Known rows, with every way that one mark hangs from another:
{J_462 J_591}: [ -7.8   6.0   0.5  -8.0  -2.8  -5.3  -0.8   6.3  -1.9   9.2   0.4  -1.0
 -12.9   0.8   4.9  -9.5 -18.7 -20.7   2.6   2.8   6.3   0.0  -3.8  -3.0]
{J_933 {J_142 J_124 {J_591 J_462}} J_856}: [  4.0  44.8  -7.5 -12.5  -9.0   3.6  -3.4  -2.1 -30.5 -19.1 -29.4   0.5
 -26.7 -12.3  -4.6  13.4  56.0 -35.2   9.6   8.8  35.4  12.8   0.5  41.6]
{J_462 J_124}: [-10.0  20.7  -7.9   7.7   1.5  13.5   2.7  -4.7  -4.3   6.2  23.5  -3.0
  -9.0  -6.4   2.4   1.3  -2.8   5.3   2.6  -1.3   2.2   1.9  -5.5  14.5]
{J_124 {J_142 {J_591 J_462} J_933}}: [  5.9  12.8  -5.4 -18.4   3.8   6.7  -8.6   6.5 -27.6 -29.1   4.1   5.1
 -19.8  11.3  -0.6  -7.9  30.7 -12.3   4.0  -4.1  25.1   1.1 -11.2 -16.1]
{J_591 {J_462 J_105}}: [-10.6  23.9  -1.7 -21.6   8.3  11.7   5.7  17.1  -9.5 -26.0 -11.0  -1.0
  -3.9   2.4  -0.9   0.0  27.2 -27.1   6.6  -4.8  35.0 -12.0   2.6  11.9]
{J_142 {J_124 J_462} {J_933 J_856}}: [  7.3  18.4  -2.8   2.6  17.9 -10.4  -5.5  -1.1 -28.5 -20.9   3.8  -0.8
   8.7  -5.5  -8.0  13.1  -9.5  26.6   7.9  -5.2 -10.5   6.2 -17.1  17.7]
{J_462 J_105 J_124 {J_591 J_142}}: [-17.1  36.0   5.5  -7.4   9.6  19.8   0.7  11.7  -1.7 -18.5   8.1   0.0
 -22.2  -7.9  22.1 -21.3  19.9 -39.8   8.4   7.3  46.5 -16.7   2.5  29.7]
{J_124 {J_142 {J_933 J_856}} {J_462 J_105}}: [ 12.8  10.5  11.3   0.3  44.9   2.1  -3.6  11.1 -34.1 -51.6  -7.5   6.0
  11.0   5.5   5.9 -11.8  38.4   1.3   9.1 -10.2  16.7 -12.5  -5.6   4.1]
{J_163 J_267 {J_856 {J_933 {J_142 J_124}}}}: [ 10.5   5.3  -1.6  17.0  11.2  10.0  -0.7   2.0 -38.1 -12.7 -12.8   6.6
 -32.6 -11.0  12.5  -2.5 -19.8 -32.0  -1.0 -11.4 -18.5   2.5  15.9  32.7]
{J_856 J_933}: [ -7.3   0.8 -11.4  -4.6   3.3   1.0  -1.7   2.9  -6.6   0.5   8.6   3.3
  -8.9  -7.0  -1.0 -12.2 -17.7  -0.1  -8.4  -5.1 -23.2 -10.9  -2.8  -5.1]
{J_142 J_591}: [ -2.9   8.6  -3.2  -8.9  -3.5  -6.0  -4.5  -3.8  -9.2  -4.6  -6.6   1.7
 -13.1   3.9  -1.3  -5.8  16.0 -14.0   5.8   5.2  11.4   6.8  -4.6  -1.1]
{J_163 J_267 {J_856 J_933}}: [ -4.2   1.6  -4.0   0.2   8.2   7.7  -1.3   2.8 -35.8  -3.2  -5.1   4.6
 -17.7  -4.3   2.3  -8.2 -37.9 -28.7  -3.5 -19.7 -22.6  -0.9  15.7  19.7]
{J_163 J_267}: [  1.1  -9.5   8.3  -1.0  15.5   3.2   4.2  -1.8 -15.1   2.9  -8.3   0.6
 -17.0   6.6   7.0  -3.1 -16.1  -6.7   2.9  -8.2  -7.4  -2.5   7.0   2.1]
{J_591 {J_462 J_105 {J_124 J_142}}}: [-11.5  37.7  -3.5  -5.5  11.2  29.9   7.1  13.5 -20.5 -25.4  10.7  -1.5
 -20.4   0.6  11.3   0.9  44.6 -19.6   8.6  -3.8  47.7 -13.5  -0.8  17.5]
{J_856 {J_933 J_142}}: [  5.4  -5.2  -8.8   5.3  12.6   2.3  -0.6   5.2  -6.4 -14.3  -3.5   8.5
 -16.9 -12.0   4.3 -18.2   7.7 -15.0  -8.6  -3.8 -19.5  -4.1  -0.1  -0.2]
{J_142 J_124 {J_591 {J_462 J_105}} J_933}: [ -6.6  37.4  -5.7 -27.5   6.6   1.9  -6.0  11.8 -27.4 -37.6  -0.5   0.5
 -16.3   7.2  -2.7   0.7  16.2  -9.6   8.6   4.5  27.2  -9.1 -16.5  15.3]
{J_591 {J_142 {J_933 J_856}}}: [  4.1  10.2   3.1 -18.5   5.1   6.0 -12.8  -0.4  -9.7 -25.9  -7.6   6.1
  12.6  -4.2  -2.7 -10.8  15.3  -9.5  -5.8  -4.5  13.9  -3.6   1.8  17.5]
{J_856 {J_933 {J_142 {J_124 J_462}}}}: [ 10.7   1.1  -7.8  20.2  13.8  -5.5   1.9   2.4 -15.6 -19.8   3.9   5.4
 -27.8 -17.9  10.6  -0.1   8.1   4.6   5.0  -2.3 -20.3   1.0  -7.5   2.1]
{J_124 {J_142 J_933} J_462}: [ 19.2 -14.9   5.6  14.0  28.6  -3.0  -3.6   4.4 -20.4 -33.8  12.5   5.6
  -3.0   5.4   5.2  -4.0  14.1  21.2  10.3 -11.9  -3.4   3.4 -12.9 -27.6]
{J_124 J_142}: [ 10.5  -3.3   7.8  11.0   0.5   7.6  -1.5  -0.5  -6.0  -3.7   3.4   2.2
 -10.3   4.2  13.8  -1.7  25.2   5.6  -0.1   3.4  13.3  -4.0   4.7  -9.3]
{J_933 J_142 J_856}: [ 10.0  14.6   2.3  -0.2  10.4   4.6  -2.3  -1.5 -13.1 -13.9 -26.7   4.1
   2.4  -9.5  -1.6  -4.0  39.0 -25.4  -3.0  -0.5   9.7   6.2   9.4  28.2]
{J_163 J_267 J_856}: [  2.6   1.7   4.2   4.7   9.4   6.9  -0.8   1.3 -30.2  -3.1 -12.7   1.1
  -9.8   2.7   3.7   0.6 -20.9 -29.8   4.3 -14.8   0.1   6.4  18.1  22.3]

Rows:
[ -1.0  16.0   6.1  -0.3 -16.1   1.6  -5.5   2.2   3.0   0.5   2.1  -0.8
 -27.3  -8.7  19.8  -0.2  -1.6 -15.3   6.0  13.6  23.7  -3.6   1.6  16.8]
{J_462 {J_591 {J_142 J_124}}}
[ -8.7  34.7  -4.9 -11.3  23.2  27.5   2.1  16.2 -25.2 -37.9  16.9   1.3
 -12.4   4.7   6.4  -5.9  31.3 -11.0   4.3  -9.0  38.6 -16.1  -7.6   9.7]
{J_591 {J_462 J_105 {J_124 {J_142 J_933}}}}
[  9.8   6.4   3.9  -6.5  11.8   8.6 -10.1   1.1 -23.3 -18.3  -3.8   4.7
   6.9   6.2   0.0  -9.3  17.0   7.8  -8.3  -4.6   7.1  -6.6  -1.3   4.4]
{J_124 {J_142 {J_933 J_856}}}
[  5.9   7.3  -7.3  14.9  13.2  -9.2   0.8   7.5 -15.1 -13.9   2.2   4.6
 -36.9 -18.2  13.2  -7.1  -8.7 -11.4   6.1  -0.5 -18.3   0.7 -10.6   0.4]
{J_856 {J_933 {J_142 {J_124 {J_462 J_591}}}}}
[ -5.0  15.6   2.1 -24.5   3.1   0.4 -12.4   6.3  -8.6 -15.9  -8.5   4.0
  -0.8  -3.4   1.3 -19.3  -1.2 -29.0  -3.4  -2.0  18.8  -2.8  -1.5  15.7]
{J_462 {J_591 {J_142 {J_933 J_856}}}}
[  8.2   6.1  -6.4  12.8   5.2   2.6  -1.3   0.6  -9.5  -9.2   0.1   5.7
 -26.0 -15.2   9.0  -3.7   3.9  -0.4  -6.0   4.3 -17.7  -5.1  -1.8  11.1]
{J_856 {J_933 {J_142 J_124}}}
[  9.1  10.4   4.7   5.6  32.1  -5.4  -1.0   7.7 -19.1 -39.2   9.8   0.7
   1.7   1.1   3.1   2.8  -2.3  24.8  11.5  -1.2  -0.9  -8.6 -17.3   2.8]
{J_142 {J_124 {J_462 J_105}} J_933}
[  6.0  19.3   1.7  -3.3  25.8 -11.3  -4.1   5.5 -27.2 -42.7   2.5   2.9
 -13.2   5.5   3.7  -2.9  11.9  10.0  18.2   2.2   8.3  -2.8 -22.1   5.3]
{J_142 {J_124 {J_462 J_105}} J_591 J_933}
[ -6.6  19.3  -3.4   2.4  13.6  12.5  -5.1   5.7 -17.7  -2.2  30.3   1.4
 -23.2   3.2  12.1 -17.8 -12.6  -2.4  -1.4  -1.2  11.3  -4.5 -13.5  -4.1]
{J_462 {J_124 {J_142 J_933}} J_591}
[ 16.6   0.1   3.5   7.0  29.1  -3.3  -6.6   1.6 -31.8 -33.0   2.2   4.4
   7.2   1.9   1.2  -3.6  19.4  13.8   6.4 -13.4   3.5   4.2 -11.2  -8.0]
{J_124 {J_142 {J_933 J_856}} J_462}
[ 11.8   6.1   5.0  -2.7  -3.4   4.6 -10.3  -0.5  -0.4 -21.4   8.7   3.4
  -6.6  -4.6   9.2   1.2   5.4  13.5  -0.7   6.8  10.5  -5.9  -4.2  12.4]
{J_591 {J_142 J_124 J_933}}
[ 14.3  -2.0  13.9  19.1  30.3   3.3   4.2   8.7 -16.2 -38.8  -3.5   3.3
  -8.5   2.8  18.7  -5.6  46.6  -0.8  17.6  -0.9  25.3  -9.9   0.2  -6.5]
{J_124 J_142 {J_462 J_105}}
[  0.5  13.1   0.4  13.4   4.6 -12.8   2.2   1.9 -12.3  -0.3  10.9  -4.7
 -24.9  -7.9   9.9  13.4 -18.5   6.1  18.1   5.0  -0.3   7.2 -13.1   3.0]
{J_142 {J_124 {J_462 J_591}}}
[ -4.8  38.1  -6.7  -9.0  16.2  16.7   3.8   8.1 -19.0 -38.4 -11.2   3.6
 -31.0  -5.4   3.9  -7.8  60.7 -49.7  13.8   1.3  45.1   2.3  -2.7  23.3]
{J_933 {J_142 {J_591 {J_462 J_105 J_124}}}}
[  0.8  12.4  -4.9 -26.5  -2.6  11.5  -7.5  10.9  -7.4 -36.5   2.8   4.2
  -3.3  -1.0  -3.4  -1.8  17.9 -16.7   1.8 -11.2  28.2  -1.1  -5.8  -0.7]
{J_591 {J_142 J_933} J_462}
[ -1.7   8.6  11.8  -2.7  22.6  -3.4   1.7  14.9  -5.3 -38.0  -7.2   2.5
 -15.0  -5.1  18.6 -15.5  24.2 -33.5  20.6  -0.4  35.7  -7.5  -1.4   4.2]
{J_124 {J_462 J_105 {J_591 J_142}}}
[ -0.6   4.4   3.7 -18.2   3.3  -1.4 -10.4   8.8   1.2 -18.1   3.6   4.9
  -8.5  -0.2   6.7 -20.9  -9.3 -23.3  -0.9  -0.8  14.4  -4.7  -5.6  -4.3]
{J_462 {J_591 {J_142 J_933}}}
[  6.1  12.1  -8.9   5.5   0.3  -3.4  -3.8  -1.4 -17.2 -12.0  -3.2   6.9
 -36.3 -13.3   7.8  -8.7  15.0 -12.6  -1.5   7.9 -11.8  -0.6  -5.2  11.1]
{J_856 {J_933 {J_142 J_124 J_591}}}
[-13.5  31.9   8.0   2.7  19.2  19.9   3.1  11.1 -14.0 -10.9  14.2  -0.4
 -28.2   1.9  25.1 -19.8  19.8 -24.0   5.1   6.7  40.6 -20.3   0.5  17.6]
{J_462 J_105 {J_124 J_142} J_591}
[ -4.9  10.6   5.9   0.2  26.8  -8.5   5.6  15.3 -11.1 -26.0  -4.5  -0.2
 -11.1   0.2   9.4 -12.6   7.1 -22.9  18.3  -3.9  16.4  -7.3  -7.2  -3.0]
{J_124 {J_462 J_105 J_591}}
[ -4.2  20.6 -11.3 -18.1  14.8   5.5  -0.3  14.2 -21.4 -40.0 -16.2   8.7
 -29.7  -7.7   3.4 -21.8  38.3 -46.2   2.1  -3.7  16.6  -9.7  -0.6   6.7]
{J_856 {J_933 {J_142 {J_591 {J_462 J_105}}}}}
[ -1.9  29.3 -12.8 -23.1  -5.0  -2.7  -8.0   3.9 -27.3 -21.3   6.8  -0.7
 -21.7   3.8 -10.0  10.6   1.4   0.7   6.6   4.2  14.3   5.7 -20.7   4.0]
{J_142 J_124 {J_591 J_462} J_933}
[-15.9  35.5  -6.0 -16.7   4.9  13.8 -10.2   2.6 -15.1  -9.7  16.5   0.8
 -11.2  -9.7   3.9 -16.7  -5.0 -22.1  -1.2  -3.2  22.8  -1.8  -6.7  29.6]
{J_462 J_124 {J_591 {J_142 {J_933 J_856}}}}
[ -1.9  19.4   2.7 -33.0  13.0  16.1  -5.1  19.9  -7.1 -54.1  -5.3   5.1
   0.4   2.1   1.9 -12.5  33.6 -29.3   3.2  -7.9  45.3 -16.2  -1.1   9.1]
{J_591 {J_142 J_933} {J_462 J_105}}
[-13.4  45.0 -14.6 -26.1  -2.0  24.9  -7.3   4.7 -20.4 -30.0  11.7   1.2
  -3.7 -10.8  -7.0   2.1  22.5 -19.7   0.6 -13.4  36.3   3.4  -6.2  32.4]
{J_591 {J_142 {J_933 J_856}} {J_462 J_124}}
[ -2.3  25.2  -4.4   3.1  14.0  19.5  -6.9  -3.1 -26.4 -10.6  20.3   1.8
  -1.7  -1.1   2.1  -6.4  11.7  11.6  -5.6  -5.8   8.9  -4.2  -7.5  17.8]
{J_462 {J_124 {J_142 {J_933 J_856}}}}
[-11.9  32.8 -11.5  -9.1 -13.6  26.6   0.5   3.2  -4.6 -16.5  18.9  -1.4
 -20.6 -12.6   5.4   8.7  29.3 -22.4   9.4  -5.2  40.6   3.3  -0.6  19.5]
{J_591 J_142 {J_462 J_124}}
[  8.0  -4.7   7.3  17.5  14.8  -7.1   0.9   6.6 -15.6 -11.5   8.1   1.0
 -25.4   0.7  17.4  -5.8  11.8  -8.8  17.8  -2.1  14.2   5.1  -7.3 -20.7]
{J_124 J_142 {J_462 J_591}}
[  1.9  32.1   4.2 -23.6   5.2  14.5  -4.7  16.4 -10.8 -48.0  -2.1   1.7
 -10.3  -1.6   8.6   1.5  31.8 -11.5   7.0   1.7  41.5 -18.2  -3.2  21.9]
{J_591 {J_142 J_124 J_933} {J_462 J_105}}
[ -4.1  21.7  -6.5 -29.1   7.5  -6.7 -12.4  -3.9 -27.2 -18.7 -12.5   4.2
   6.7   5.0 -15.7 -13.9   6.1  -9.7  -3.7  -4.5   3.8   3.2 -11.1  12.7]
{J_142 J_591 {J_933 J_856}}
[  7.1  21.6   3.7 -10.5  -4.7   5.8 -12.7  -2.6 -12.1 -19.9  -3.5   2.3
   3.2  -8.0   2.6   3.3  13.6   8.1  -2.9   4.0  14.0  -4.5  -2.8  32.0]
{J_591 {J_142 J_124 {J_933 J_856}}}
[ -7.3  45.7 -14.9 -31.4  -5.3  -2.0 -10.0   2.1 -38.3 -18.6  -7.3  -1.3
  -9.5  -0.1 -15.9  12.2  10.0  -8.7   3.6  -1.6  19.5   7.4 -15.7  26.0]
{J_142 J_124 {J_591 J_462} {J_933 J_856}}
[  7.9  21.9  -2.0  -9.1   6.8  -0.4  -5.0  -5.4 -21.0 -19.3 -33.4   5.1
 -10.4  -7.2  -3.7  -9.1  50.9 -40.5   2.8   4.4  20.0   9.9   4.6  28.8]
{J_933 {J_142 J_591} J_856}
[-15.5  27.0  -2.9  -0.8  -6.7  14.4  -2.6   1.1   0.8   2.9  20.3  -0.8
 -27.2 -11.0  16.4 -10.1   1.0 -26.4   6.2   4.4  27.8   0.5  -3.0  17.3]
{J_462 J_124 {J_591 J_142}}
[-15.1  32.8   4.3 -15.5  20.5  18.9  -5.1  13.7  -7.5 -32.1  14.8   3.3
 -13.3  -2.4  16.8 -29.4   3.4 -27.4   2.9   0.1  35.1 -20.4  -6.6  23.2]
{J_462 J_105 J_124 {J_591 {J_142 J_933}}}
[ -2.6  13.9 -17.3 -14.1   1.8   1.1  -1.8   7.5 -19.9 -24.3  -9.8   7.7
 -32.4 -10.3  -2.4 -14.5  23.4 -37.3  -0.1  -5.3   3.8   2.4  -5.0  -3.0]
{J_856 {J_933 {J_142 {J_591 J_462}}}}
